Each row was made from one small tree. The marks that hang from a mark follow it in brackets, in alphabetical order. Every link used is in the known rows. Write each row's tree.
In the rows, 128 means zero.
Known rows:
M(T(Q(J Z) U)): 115	112	133	168	138	167	119	148	139	141	151	148	127	152	96	144	102	69	117	118	169	125	100	129	154	101	135	107	136	127	132	139	164	160	122	139	100	105	122	118	125	128	126	140	130
C(U): 128	116	142	121	129	104	133	146	118	115	127	105	132	124	109	136	130	129	100	137	162	143	113	127	129	121	103	127	139	136	116	137	119	118	129	119	133	120	123	130	120	146	133	120	112
U(T(M N Q(J))): 156	132	95	145	121	81	111	105	130	135	119	142	122	90	145	170	110	81	130	125	121	120	120	125	149	115	97	115	118	123	130	151	176	139	124	135	118	107	171	103	130	159	123	142	134
C(G(Z) T(M Q)): 139	135	121	104	100	110	108	101	144	129	146	118	130	132	182	117	113	132	130	143	138	140	137	120	155	134	166	117	100	110	131	136	141	131	130	136	148	119	144	78	121	124	131	127	125
G(T(M Q)): 149	121	125	126	147	93	131	123	124	142	117	165	120	108	125	111	120	102	130	136	129	115	135	118	125	116	121	113	106	118	139	132	143	139	140	142	152	119	117	100	128	146	129	102	138
Z(C Q(U)): 110	112	122	119	113	87	101	146	125	133	85	115	148	124	111	137	129	125	115	124	165	133	103	132	153	132	138	154	122	122	133	134	146	95	127	109	155	114	165	129	130	140	139	135	138
Z(Q(U(T))): 100	118	119	123	128	89	92	121	126	129	57	125	136	120	96	150	127	146	110	119	159	127	105	127	150	137	120	133	117	124	132	154	121	117	119	115	146	119	172	115	131	137	134	128	141
U(T(Q(Z))): 95	114	128	136	188	114	132	139	122	149	104	167	124	128	102	140	113	108	107	130	153	129	120	117	161	118	122	98	132	117	122	150	135	140	126	128	98	123	116	98	133	130	135	122	138
T(Q(M(G) U)): 134	116	160	138	149	108	140	136	136	129	128	158	133	149	120	144	117	104	133	131	142	118	132	121	131	135	148	134	120	114	143	136	113	125	127	114	174	98	141	103	129	151	116	88	140
J(T(Q)): 151	113	138	136	142	115	116	153	127	136	120	109	118	131	103	137	123	121	117	142	164	123	107	120	132	114	76	132	114	120	127	129	150	123	140	131	130	132	75	109	123	133	137	122	123
Q(J(T) M U Z): 122	122	135	140	93	163	129	151	130	131	167	99	111	171	109	164	102	112	149	143	205	132	110	141	168	130	108	132	140	126	117	151	136	108	121	114	132	105	106	139	145	135	107	139	126
N(C(G(T(U)))): 136	130	140	116	112	135	123	111	128	134	161	79	134	125	109	117	126	138	113	127	122	119	113	123	112	120	182	140	113	152	146	113	113	112	129	135	171	131	135	113	123	112	143	126	121
J(T(Q(M) U)): 147	125	117	136	130	124	115	169	136	152	139	116	135	134	113	146	115	113	128	122	157	101	111	123	102	117	76	147	108	118	148	131	174	125	136	128	130	115	93	98	128	146	133	101	108
C(U(T(M(Q)))): 127	133	139	120	143	95	123	148	137	134	91	130	129	97	130	144	133	113	113	124	162	134	125	122	121	136	93	102	147	145	140	167	133	141	116	127	128	132	163	93	122	144	132	111	139
C(T(M N) U): 137	135	120	116	83	91	113	124	129	116	90	91	145	102	169	148	140	133	118	129	144	136	118	128	133	129	98	129	115	124	113	144	159	100	125	143	137	117	138	108	125	149	127	122	92
M(G T): 143	122	178	163	150	127	124	132	136	118	110	130	128	153	76	142	130	102	118	137	137	136	107	117	130	121	125	109	166	148	118	148	70	118	128	139	146	141	124	138	116	118	125	118	143
Z(C(T)): 102	121	114	127	123	94	120	134	123	136	104	117	145	130	130	138	130	114	117	140	157	140	112	123	168	129	142	132	141	131	110	136	139	99	133	132	137	136	118	118	130	131	133	128	119
G(Z(C Q(U))): 122	121	122	103	111	103	112	129	128	135	100	112	148	131	108	128	123	141	118	135	165	142	111	131	160	143	148	157	126	124	126	133	138	94	121	107	137	114	166	124	132	123	134	138	145
N(C(G) Q): 138	142	169	116	127	114	129	96	128	125	149	73	115	137	118	129	121	141	102	148	133	134	116	124	130	125	181	134	142	142	141	118	98	114	120	123	159	140	154	128	125	111	137	131	141
G(T(M) Z): 160	137	130	106	123	109	142	103	129	131	133	133	118	121	111	109	121	126	135	152	127	130	137	118	131	133	120	120	133	134	120	138	108	125	133	138	127	128	119	119	130	123	120	115	145
G(Z(C)): 138	126	127	109	134	102	144	136	124	133	142	117	137	132	105	129	121	117	119	150	145	146	117	122	156	133	133	141	153	137	112	132	123	104	132	119	109	131	132	137	130	120	131	133	139
C(G(T)): 139	120	142	115	118	126	118	104	124	125	137	99	122	131	101	120	125	149	125	147	129	134	118	123	125	124	160	115	122	134	123	132	86	120	135	138	175	140	134	126	125	118	131	127	133
J(T(U)): 148	120	127	134	118	118	105	158	136	127	131	65	132	132	89	143	129	126	118	127	155	115	96	121	113	115	69	145	114	135	131	134	138	111	136	132	111	136	82	128	117	129	140	130	106
G(T(M U) Z): 156	138	118	106	119	113	134	114	138	136	147	121	136	114	111	109	121	124	136	132	117	114	133	117	114	131	120	131	111	136	135	133	125	130	131	141	115	120	123	113	124	125	127	116	133
Z(Q): 136	118	136	127	142	92	102	131	123	130	89	103	131	125	88	132	130	125	107	132	142	127	95	128	133	113	95	123	140	120	124	142	119	112	132	111	135	118	146	133	121	130	135	121	129
U(T(M(G) N)): 158	136	133	143	147	71	116	110	138	121	93	114	135	102	123	162	131	110	132	126	89	121	125	113	122	130	99	109	130	139	127	156	102	101	123	136	127	132	168	113	121	139	127	125	134
N(C T(M)): 143	142	145	128	118	102	149	110	123	138	103	117	117	124	117	125	121	117	112	141	134	129	115	127	125	123	108	131	136	150	143	132	111	100	130	139	148	129	138	121	135	124	134	117	129
J(C(G(T))): 141	126	136	113	121	125	125	113	122	134	161	92	133	139	94	117	119	154	129	162	136	134	130	132	132	117	154	144	110	128	122	127	88	96	136	142	171	146	129	129	119	117	128	134	134
T(M N(C)): 175	136	142	124	108	74	139	119	129	120	123	90	123	105	137	144	132	98	118	132	120	121	107	125	127	116	93	147	135	143	136	129	135	93	131	128	129	118	143	140	129	135	129	119	119
N(C Q(U(T))): 102	142	150	124	139	102	135	99	126	132	91	128	121	128	103	146	123	145	98	135	157	128	125	119	155	146	170	148	135	145	143	131	111	123	108	128	141	134	146	115	140	126	129	118	155
M(G): 148	117	169	143	163	102	133	128	130	115	134	107	129	142	87	136	131	107	117	142	118	132	116	117	132	117	118	116	152	137	118	139	73	111	132	119	137	128	124	130	115	126	129	119	134
G(T(U) Z): 144	131	131	109	134	135	136	111	130	137	138	115	139	130	79	114	124	141	119	139	123	120	125	117	121	129	134	133	121	138	122	126	111	131	131	140	116	125	106	116	127	114	129	114	130
J(C(T U)): 106	127	125	119	116	112	125	134	119	129	128	95	152	139	125	132	130	146	106	152	182	147	129	136	154	119	117	151	127	124	104	134	134	91	127	137	135	130	107	112	117	138	128	125	100
J(C Q T(N)): 182	124	137	133	103	116	114	144	135	130	137	65	133	139	90	154	127	138	123	173	158	120	116	131	130	115	43	148	112	119	112	138	148	66	141	140	104	148	77	116	113	122	127	150	115
C(T): 116	120	134	127	124	105	121	121	125	123	102	111	132	139	117	137	130	124	112	143	153	133	111	122	159	121	119	124	135	126	107	143	116	120	135	136	135	130	101	125	127	127	125	116	116
C(T(Q) U): 101	117	126	124	131	115	116	133	120	133	103	136	143	124	142	131	129	130	97	134	173	140	122	124	149	122	132	118	115	115	116	131	162	131	129	134	147	113	105	80	123	146	135	108	103
Q(J(T(M)) U): 157	121	121	136	61	117	108	137	138	110	161	84	110	136	132	156	112	104	148	134	184	128	112	136	161	127	85	145	114	132	129	145	146	115	129	123	140	115	120	138	128	151	117	152	128

Which tree is each row?
148	106	141	124	120	98	127	132	130	118	93	124	134	119	123	147	128	125	114	130	142	122	106	122	139	126	110	156	90	110	134	130	152	127	131	132	145	103	130	118	131	151	123	114	125
T(N Q(U))
146	140	148	122	128	107	125	100	143	121	132	116	135	142	140	123	127	119	137	148	119	138	140	114	153	137	140	108	142	132	113	144	93	107	126	131	125	127	129	99	119	116	122	116	132
C(T(M(G(Z))))
116	111	126	140	161	132	123	180	123	158	128	122	130	139	109	134	118	105	123	141	177	135	113	124	157	114	110	122	121	117	125	129	174	101	136	129	109	133	80	105	133	124	144	141	126
J(T(Q(Z(C))))
146	131	131	99	107	145	119	105	137	129	165	85	138	135	101	112	120	161	125	140	118	127	124	118	113	132	171	129	104	138	130	123	103	127	129	139	145	133	135	112	122	107	134	132	128
C(G(T(U) Z))
79	104	141	127	137	131	126	134	130	133	97	146	134	151	134	129	118	120	115	133	183	132	122	123	183	129	158	122	101	101	124	137	149	133	126	133	130	105	95	93	136	131	123	113	122
C(T(Q(U Z)))
130	115	136	130	165	100	137	149	131	137	138	150	118	127	135	124	112	77	123	131	147	123	123	122	148	108	107	103	121	108	137	141	147	135	136	126	106	109	116	112	125	141	129	117	130
T(M Q(Z))
130	137	131	124	109	88	130	112	129	128	121	112	124	124	157	130	129	102	118	134	148	129	119	124	158	122	130	130	138	140	129	131	131	102	131	130	142	124	117	116	129	128	128	112	114
N(C(T(M)))
122	130	104	141	105	125	111	117	130	134	170	85	150	142	116	147	112	107	125	142	159	124	115	137	167	106	119	158	122	127	114	133	149	109	127	139	112	117	116	122	114	136	124	145	109
Q(J(C(T(U))))
155	142	150	124	90	122	122	128	140	128	91	79	126	138	110	167	126	164	133	145	161	114	113	128	114	147	100	167	112	120	134	138	144	98	118	139	151	129	122	131	145	136	115	114	131
J(T(N(Q(M U))))
129	121	138	136	155	141	132	171	127	156	135	130	117	154	110	141	109	110	133	142	179	121	115	127	134	116	89	118	133	109	128	142	154	115	134	123	120	118	78	105	139	129	127	110	123
J(T(Q(M Z)))
112	130	145	136	143	103	130	126	134	127	109	149	135	145	106	163	119	125	135	126	140	123	131	120	137	150	147	124	137	138	133	158	79	112	117	116	163	119	163	112	135	145	116	103	145
Q(M(G) U(T))
139	133	126	158	97	144	122	140	139	132	158	128	131	150	100	165	104	74	132	118	163	119	92	134	126	116	117	131	163	144	132	151	135	143	123	134	134	111	149	145	128	141	113	123	127
Q(J M(T(U)))
93	133	160	139	123	171	146	95	126	136	105	117	113	164	85	140	100	143	110	157	173	139	119	135	170	132	165	118	132	127	123	140	114	132	109	141	128	121	145	124	147	115	116	146	153
N(Q(J U Z) T)
108	121	149	138	136	119	126	120	138	132	108	160	143	156	143	142	120	116	135	132	150	121	136	120	149	139	166	130	115	111	132	139	124	121	124	125	182	101	130	78	132	146	115	85	130
C(T(Q(M(G) U)))
124	160	166	130	140	130	165	97	119	158	92	126	119	147	94	133	114	146	103	156	140	123	120	128	113	133	145	140	161	144	141	129	109	108	116	140	158	134	146	117	149	114	125	98	143
N(C Q(M) T)
179	131	157	118	130	105	135	118	140	135	87	115	126	94	110	130	142	113	134	141	119	114	118	119	107	125	90	120	129	137	136	148	132	130	131	151	143	133	139	114	131	127	119	102	147
G(T(M(Q) N))
148	118	134	120	114	100	136	137	130	128	101	137	136	127	134	159	120	115	127	129	145	115	114	128	130	132	110	160	103	107	140	136	157	124	128	126	161	94	142	116	141	159	114	95	125
T(N Q(M U))
133	115	124	128	155	121	123	130	126	148	120	147	139	115	94	117	123	115	113	124	125	105	122	116	112	110	129	130	97	121	140	120	150	148	137	143	138	115	103	93	124	137	135	102	125
G(T(Q U))
129	124	124	129	89	115	104	120	126	128	130	117	128	144	111	159	108	108	133	128	173	125	102	144	151	124	123	143	142	119	130	149	136	119	120	100	167	85	181	135	135	153	114	121	138
Z(Q(J M U))
117	125	130	123	102	92	127	115	133	130	108	146	128	125	176	125	123	101	120	124	169	123	130	123	170	133	155	147	98	122	150	123	165	122	127	130	165	102	124	85	133	144	128	103	123
N(C(T(M Q(U))))
114	123	139	126	124	127	147	130	125	147	82	165	129	146	116	140	107	136	118	138	163	121	119	130	127	140	126	145	106	114	144	139	136	130	128	138	178	106	139	99	147	149	119	93	134
N(T(Q(M U)))
126	129	126	101	124	115	143	146	120	131	144	110	146	126	120	129	125	131	109	145	161	158	125	128	148	139	141	139	150	141	109	131	138	100	125	116	116	124	138	121	125	132	137	138	124
G(Z(C(U)))
169	132	118	115	83	106	100	110	142	124	136	75	142	97	140	132	128	137	140	120	91	108	117	122	89	124	134	132	79	130	148	131	134	113	131	152	163	127	165	116	120	135	134	132	112
C(G(T(M N U)))
180	136	186	120	160	113	144	124	153	124	137	114	123	132	108	122	133	99	136	149	120	132	131	113	124	133	113	105	163	144	136	153	83	130	124	120	118	130	147	106	114	109	122	107	162
T(M(G(Z) Q))
103	113	144	112	144	161	126	133	118	141	144	127	130	131	124	109	117	150	112	139	157	144	135	129	131	119	187	96	103	117	125	128	133	131	126	135	166	120	124	83	126	126	140	128	120
C(G(T(Q(Z))) U)
147	123	191	139	184	123	142	149	150	130	131	117	120	137	105	125	131	79	137	138	133	126	124	116	132	120	113	84	161	135	139	161	84	126	124	121	114	128	134	111	117	113	125	110	154
T(M(G Q(Z)))
124	128	121	139	128	148	141	119	111	151	140	130	138	135	104	134	104	131	103	158	173	147	130	146	144	107	112	142	120	126	118	126	160	114	122	141	145	113	137	97	124	143	128	141	121
N(T(Q(J(C(U)))))
106	122	135	110	86	125	103	121	127	113	130	72	141	135	153	135	130	161	107	139	166	153	118	131	145	132	165	120	120	128	113	139	117	111	124	131	172	129	139	102	118	132	136	134	97
C(G T U)
138	152	164	123	148	107	156	113	123	143	131	118	118	141	108	139	119	119	109	149	144	120	121	125	124	128	145	142	171	139	140	126	115	115	120	119	142	125	140	130	138	128	122	95	142
N(C Q(M))
126	140	105	107	104	91	128	123	134	137	127	124	142	124	160	126	121	114	133	145	147	143	131	121	170	140	143	133	136	130	117	140	146	98	129	132	119	129	137	109	131	127	129	133	128
G(Z(C(T(M))))
165	125	176	163	136	123	122	123	138	115	87	110	134	139	81	157	138	115	120	135	117	133	101	117	118	123	111	118	153	146	115	145	89	106	127	147	144	138	136	141	121	118	122	124	137
M(G T(N))
106	125	124	114	115	109	107	129	123	120	127	94	135	118	129	148	123	156	104	129	151	150	120	127	132	135	149	111	124	141	122	149	104	120	119	124	157	136	168	107	120	138	139	144	117
C(G U(T))
116	132	128	130	129	149	153	149	114	141	204	112	135	159	110	151	99	101	129	154	190	146	129	152	160	111	116	133	166	125	108	143	137	97	118	113	115	101	139	137	129	147	113	138	116
Q(J(C(U)) M Z)
163	120	159	142	170	118	130	103	124	138	100	141	136	115	91	129	136	126	126	143	92	117	128	113	109	117	136	115	115	125	120	124	119	117	134	148	162	124	118	94	127	127	127	105	139
M(G(T(N Q)))
139	122	117	134	155	86	121	121	124	139	75	145	133	100	113	159	125	120	107	129	122	121	111	116	134	121	96	127	114	119	124	142	151	129	127	139	122	123	138	101	132	141	131	119	129
U(T(N Q))
114	118	118	122	111	122	91	124	141	132	135	96	148	130	152	130	120	130	114	121	137	119	113	119	133	119	168	128	82	112	139	128	153	138	131	140	156	121	133	79	114	134	142	123	102
C(G T(Q U))
104	108	130	133	177	112	140	163	120	151	131	151	135	134	117	128	114	84	115	135	156	134	116	123	164	113	142	119	132	115	126	131	157	117	134	122	110	120	116	114	131	131	138	128	134
T(Q(Z(C)))
119	118	139	122	161	150	133	125	122	154	164	124	131	146	103	106	109	140	129	160	147	133	140	131	147	108	171	124	98	107	127	122	117	109	132	143	151	132	114	98	123	115	130	130	136
J(C(G(T(Q(Z)))))
128	115	136	121	128	102	139	144	130	132	124	157	128	140	127	143	111	107	125	130	164	118	121	127	137	133	127	148	116	110	144	139	144	137	130	117	161	96	132	114	136	158	116	90	132
T(Q(M U))
143	116	166	144	188	143	139	116	124	146	107	141	134	130	85	124	130	120	125	143	102	122	132	114	126	112	147	99	117	118	117	127	117	113	130	145	135	121	108	94	131	114	127	111	138
M(G(T(N Q(Z))))
